What can hang from each mark:
T: Z
Z: T
W: M P
M: S
S: M P
V: E
B: P
D: K T
G: K M
K: D X Z
P: B S
X: K M V
H: B

Each row was made from one small tree. The marks that hang from a mark follow it in brackets, in alphabetical order. Every link used is in the known rows. Write each row's tree.
Known rows:
X{K V}: [ -8  12  -2   5  -8  -8   3  10  17   7 -11  21  -2  -6  -9   0  13  -4
  30  10 -21  -7  -2   6  -6 -20  28  16   2  -8]
G{M{S{P{B}}}}: [-13 -23 -11  24  -4  -1   1  -1  -7  16   2   6   9 -16 -16  22   6 -14
 -22  11  15  25  11 -11  -5  34 -13  -1  -1   8]
S{M P{B}}: [-13   0 -13  21 -14  15  13   3   0   6   5  10 -10 -11 -13  40  14 -25
  -4  14   1  23  -1  12  -3  17 -28  21   8   1]
K{X{M{S} V} Z{T}}: [ -4 -13   8  -2 -23   5 -15  -1  -5  15  -5  -2   7   7 -11  -7   2 -22
  11   8  -8   9  -5 -16  -5   4  38 -20   1 -11]
X{K{D{T} Z} M V{E}}: [ -6 -17  10   7  10  -9 -13   9   8  20   1  -2  20  11  -1   3  10  24
  12  -3 -10 -15  -8   1  -4 -38  40 -15  11 -17]
X{K M V}: [-15  15   2   6  -6 -11   9   8  12  15 -14  21  -1   2  -9   3  10  12
  26   2  -9  -2  -3   0  -6 -30  24  -2   7 -12]
M{S{P}}: [-11  -9  -8  11 -20   3  -1   1   2  15   4   7  -3 -20 -14  17   7 -26
   6   9   0   3   9  -5  -4  13   1  15   6   4]
K{D X{M}}: [  7   6  15   8   2  12  10   8  15  14 -14  -3   0   0 -17  -6   5  -8
   3   4  12 -26  -2 -10  -3 -17  17 -16   2 -12]
M{S{P{B}}}: [-16 -15 -12  22 -15   9   7   0  -2  19   3   8   3 -23 -15  32   6 -23
  -4  11   6  13   7  -6  -6  31  -9  15   3   5]
K{D{T} X{M{S} V} Z}: [ -3 -13  15   6   0  13 -21   5  -3   5   4 -11  20   4 -11 -10  -3   0
  -6   3   6 -11  -3 -14  -5  -6  31 -26   7  -5]
B{P{S{M}}}: [ -9   2 -10  11 -27  15   8   3   5  10  15  22  -3 -11 -10  33  22 -30
  -7  21 -11   7 -12  -2  -1  -3 -54  28   3   2]
M{S}: [-14   5  -3   3 -19   1 -16   6   6  12   7  12  -3 -20 -13   6   8 -24
  12  10   2  -8   5  -4  -3   7  11  12   1   1]
B{P{S}}: [  1  -4 -10  10 -27  10  11   3   6  26   6  22   5 -17 -11  27  19 -24
  -7  20 -10  -8 -10  -3  -2   3 -37  26  -3   0]
P{B S{M}}: [-20   7  -9  14 -22  15   6   5  -4   7  11  20  -9 -12 -13  41  16 -25
  -5  24  -8  18 -12   3  -1  16 -36  26   2  -3]
X{V}: [ -6  12  -7   3 -26   4  -7  11  13  15  -7  11 -12  -9  -9   4  15  -7
  16  13 -13  -4  -3   7  -3  -7   9  12   1  -6]
D{K{X Z} T}: [ 19   4   3  -2  -1  18 -26   6 -18   9  14   4  16   4 -17  -6  13 -15
 -15  12  -3 -23  -5  35   0  11  46   7   7   4]
D{K{X{M{S} V}} T{Z}}: [ -6   4   8   4 -12  21 -20   1 -29   8   8 -10   8   5 -13 -12  -2   0
 -21  -2 -10  -1  -4  -4  -4   9  23 -22   7   4]
D{K}: [  3  19  -4   1  -8  11 -14   8  -2  14   3  11  -3 -12 -15   1  20 -13
   7  13  -7 -13  -3  20  -1  -1  17  15   4   0]
S{M P}: [ -7   3  -9  10 -20   8   5   4   3   1   6  10 -17  -8 -12  26  16 -26
   5  12  -4  14   1  13  -1   1 -17  21  11  -1]
W{M P{B S}}: [-23  -4   0  17 -14  28  23   9   3  43  21  26  -9 -18 -11  49  11  -8
 -18  28 -15   4 -13  -9  -4  -3 -32  26  -3  10]
W{P{S}}: [-13   1  -4   7 -14  18   2  10   5  26  14  24 -11 -15 -10  23  15 -15
  -5  20 -17 -14  -6  -5  -3   1 -11  23   0   3]
X{K{D} M{S} V{E}}: [-28  -9  12  16   8 -10   0   7  28  18  -9  -7   7  -3  -4  -1   6  17
  28  -3  -5  -8  -2 -35 -10 -39  27 -20   9 -13]
D{K{X{V}} T{Z}}: [ 15   8   1   0 -14  25 -19   6 -22   5   4  -5   3   2 -12 -12   8 -10
 -19   7 -23 -12  -8  21  -3  11  26   0   2   2]
K{D{T} X{V} Z}: [ 16 -10   8   2  -2  17 -19  11   3   3   0  -7  14   3 -10  -9   7 -10
  -4  13  -9 -22  -7  10  -3  -6  35  -3   1  -7]
W{M}: [ -6  10   1   0 -25   4   6   9   7  29   7  17 -12 -13 -12  19  11 -13
   8  19  -6  -6  -5   9   1 -24  -1  20   0  -2]
G{M{S{P}}}: [ -8 -18  -8  12 -10  -7  -6   0  -4  11   3   5   3 -13 -15   8   7 -15
 -12   9   9  15  13 -10  -4  15  -4  -1   2   5]
H{B{P{S{M}}}}: [ -6   0 -21  14 -33  19  18   5   4   5   9  22   5 -18 -10  48  26 -28
 -13  25 -11   7 -15   3   0  -1 -80  27   6  11]
T{Z}: [  3   6  -7  -4 -28   3  -9   2  -8   9   0  13  -9 -10 -10   4   8 -29
   0   5 -11 -17   4  16   2  10  14  16  -4 -10]
G{K{D Z} M{S{P{B}}}}: [  0 -28  -5  23  31   2 -12   1  -8   2   7  -2  30  -4 -17   4   7 -13
 -34   6  21   3  12 -23  -4  18  17  -7  -5   3]

Write each row's tree:
[-20 -17   6  22 -23   7  13   0  20  31 -10 -17  -9   5 -10  10   2   6
   3  -3   6   7   3 -27  -9  -4  13 -21  16  -3]
K{X{M{S{P}} V{E}}}
[-24  -1   1   4  -6 -17 -11   1   4   4  -3  17  13   4  -9  -2   3   2
  23  -1  -5   1   4 -11  -5 -16  43  -3  10  -8]
X{K{Z} M{S} V}
[ 11 -10   4   0  17  -5 -17   9  -4   0  10  14  27  -7  -9   0  10 -12
   8   9 -11 -26  -2  20  -1 -18  43  13   1  -9]
X{K{D{T} Z}}
[-16  -5   8   9 -11   9 -21  -1   8  21   0 -16   4  15 -11 -10   9  10
   2  -1   5  -7  -3 -13  -6  -4  48 -24  17  -2]
D{K{X{M{S} V{E}} Z}}
[-17   7   9   9 -19   7   0   5  12  15 -10   0  -6   1 -14  -6   0  -3
   9   3   5  -2   1 -21  -8  -4  19 -17   7  -3]
K{X{M{S} V}}
[ 30  -3  11   3  25  11 -17  10 -17  -2   6  -4  18   8 -15 -27   5 -15
 -46   2   3 -28   3   0   0  -5  30 -16 -14  -5]
G{K{D{T{Z}} X} M}
[ 13   7   4   6  25  -1 -14  14   8   5   0   7   9  -2 -15 -18  16  -5
 -16   8  10 -19   5 -11  -1 -21  18  -7 -11  -6]
G{K{D} M}
[ 26   3  10   1  15  20 -12  11 -11   1   8  -3  12   1 -14 -18   4 -24
 -28   2  -5 -39  -1   4  -1  -6  35  -1 -10  -7]
G{K{D{T{Z}} X}}
[ 10  -7  13   4   0  13 -10   9  -1  10  -3  -8  16  11 -11  -7   4   6
  -8   5   2 -16  -7   3  -3 -15  30 -21   6 -11]
K{D{T} X{M V} Z}
[  6  19   2   6 -10  21  -7   9   9   8  -9  -1  -6   0 -16 -11  15  -6
   6  14 -13 -10  -7   8  -6  -3  29   3   5   1]
D{K{X{V}}}
[ 11 -15   4  -3   6  -5 -11   8   4   1 -10   5  18  -3  -6  -6  14 -21
  34  16 -34  -4 -10  -2  -5 -23  46   6  -7 -21]
X{K{D Z{T}} V}
[ 20 -14  15  -3   0  10  -4   3  -3  15 -10  -6  12   7 -14  -6   7 -26
   7  10  -1 -14  -8  -4  -1  -8  37 -18  -4 -21]
K{D X{M} Z{T}}
[ 15 -12   4  -1 -17  16 -21   3   3  25  -5 -16   1  11  -8  -7  20 -14
  11  15 -26  -3 -14  10  -4   0  54  -6   4 -10]
D{K{X{V{E}} Z{T}}}
[-13 -19  15  12  -6   5 -13   2  25  17  -8 -22   7  10  -8  -8   2   4
   7  -2   9 -17  -1 -31  -6 -14  40 -30  10 -12]
K{D X{M{S} V{E}} Z}
[ -6 -17   3  24   5   1  -1   5  20  19  -3 -13  -1  11 -13 -11   9   4
 -20  -1   7   5  10 -30 -10  -4  27 -19   4   4]
G{K{X{V{E}}} M{S{P}}}
[-21 -16  -5  22 -19  11  18   0  -2  32  11   9   0 -23 -14  43   3 -18
  -7  18   2  22   1 -11  -5   8 -20  18   4  10]
W{M{S{P{B}}}}
[  4  -7 -20  13 -33  14  21   5   5  22   0  23  14 -23 -11  41  24 -22
 -11  24  -9  -7 -13   2  -1   5 -62  25   0   9]
H{B{P{S}}}
[ -4   2  10   8  14  -2   0  14   3  10  -5   9  14  -2  -7  -1   7  18
  13   3 -12  -7  -8  -4  -6 -38  16 -11   5 -12]
X{K{D{T}} M V}
[  7  11   7   1 -12  22 -11   3 -27  13   1  -5   3  11 -12 -11   4   4
 -23   0 -13  -6  -8  13  -2   1  21 -17   6  -3]
D{K{X{M V}} T{Z}}
[  8  -1   7   4  18   0  -5  14   2   5   5  14  17 -14 -10   2  10  -8
  12  10 -13 -23  -4  13  -4 -23  24  12  -1  -6]
X{K{D{T}}}
[ 20   1  16   3  24  12 -13  11  -6  11   8   2  22  14 -16 -15   6  -3
 -22  -1  15 -36  -2   4   0 -21  44 -17   2  -9]
G{K{D{T} X{M} Z}}
[  3   0   5   6  11   1  -6  16   7   3  -1   8  14 -10  -7  -2  10   3
  17  11 -23 -14  -7   5  -7 -30  21   7   1  -8]
X{K{D{T}} V}
[  7 -24  -2  12  25  -5 -20   2  -5  -3   8  -3  24  -1 -15 -10   9 -15
 -24   4  16  -5  14 -22  -2  -1  27  -6  -3   0]
G{K{D Z} M{S{P}}}
[  5 -25  11  13  -1  17   3  -3 -23   8   5 -16  15  -5 -13   3 -10 -19
 -28  -4   5  -8   5 -17  -4  10   7 -20   4  -3]
K{D{T{Z}} X{M{S{P}}}}
[ 10   7  13   7  16  11  -3   9  14   5 -12  -2  10  19 -14 -22   7   3
  -4  -1   8 -27  -3 -15  -4 -29  48 -19   2 -15]
G{K{D X{M V} Z}}
[ 22  -6   9   0  -4  19  -9   7 -11   3   4  -7   8  -7 -12  -7   2 -28
 -17   7  -9 -31  -2  11  -1   5  21   0  -6  -8]
K{D{T{Z}} X}
[  5 -13  14   8 -11  16  -5   6   2  23  -5 -22   2  10  -4  -5   2   8
 -15  -6  -7 -20  -8  -8  -4 -15  20 -29   4 -16]
K{D{T{Z}} X{M V{E}}}
[-16 -12  -2  11 -25   4  11   2   1  27  13   8  -7 -19 -13  28   4 -19
   4  16  -2  13   3 -10  -3  -9 -11  18   6   8]
W{M{S{P}}}
[ 16  -9   2  -6 -25  10 -12   4   1  13 -10   1   1   5 -11  -6  12 -30
  14  18 -23   0  -9   9  -3   6  43   2  -4 -13]
K{X{V} Z{T}}
[  5   2   0   1 -22   7  -9   5  14   6  -9   5  -2   7 -12  -6   9 -15
   9  12  -7 -16  -1  11  -3   2  42   7   4  -8]
K{X{V} Z}
[ 13 -10   1  -3  -1   7 -28  10  -7   8  13   5  17 -10  -9   4  11 -15
  -4  12  -2 -23  -3  21   2  -3  24   9   0  -7]
K{D{T} Z}
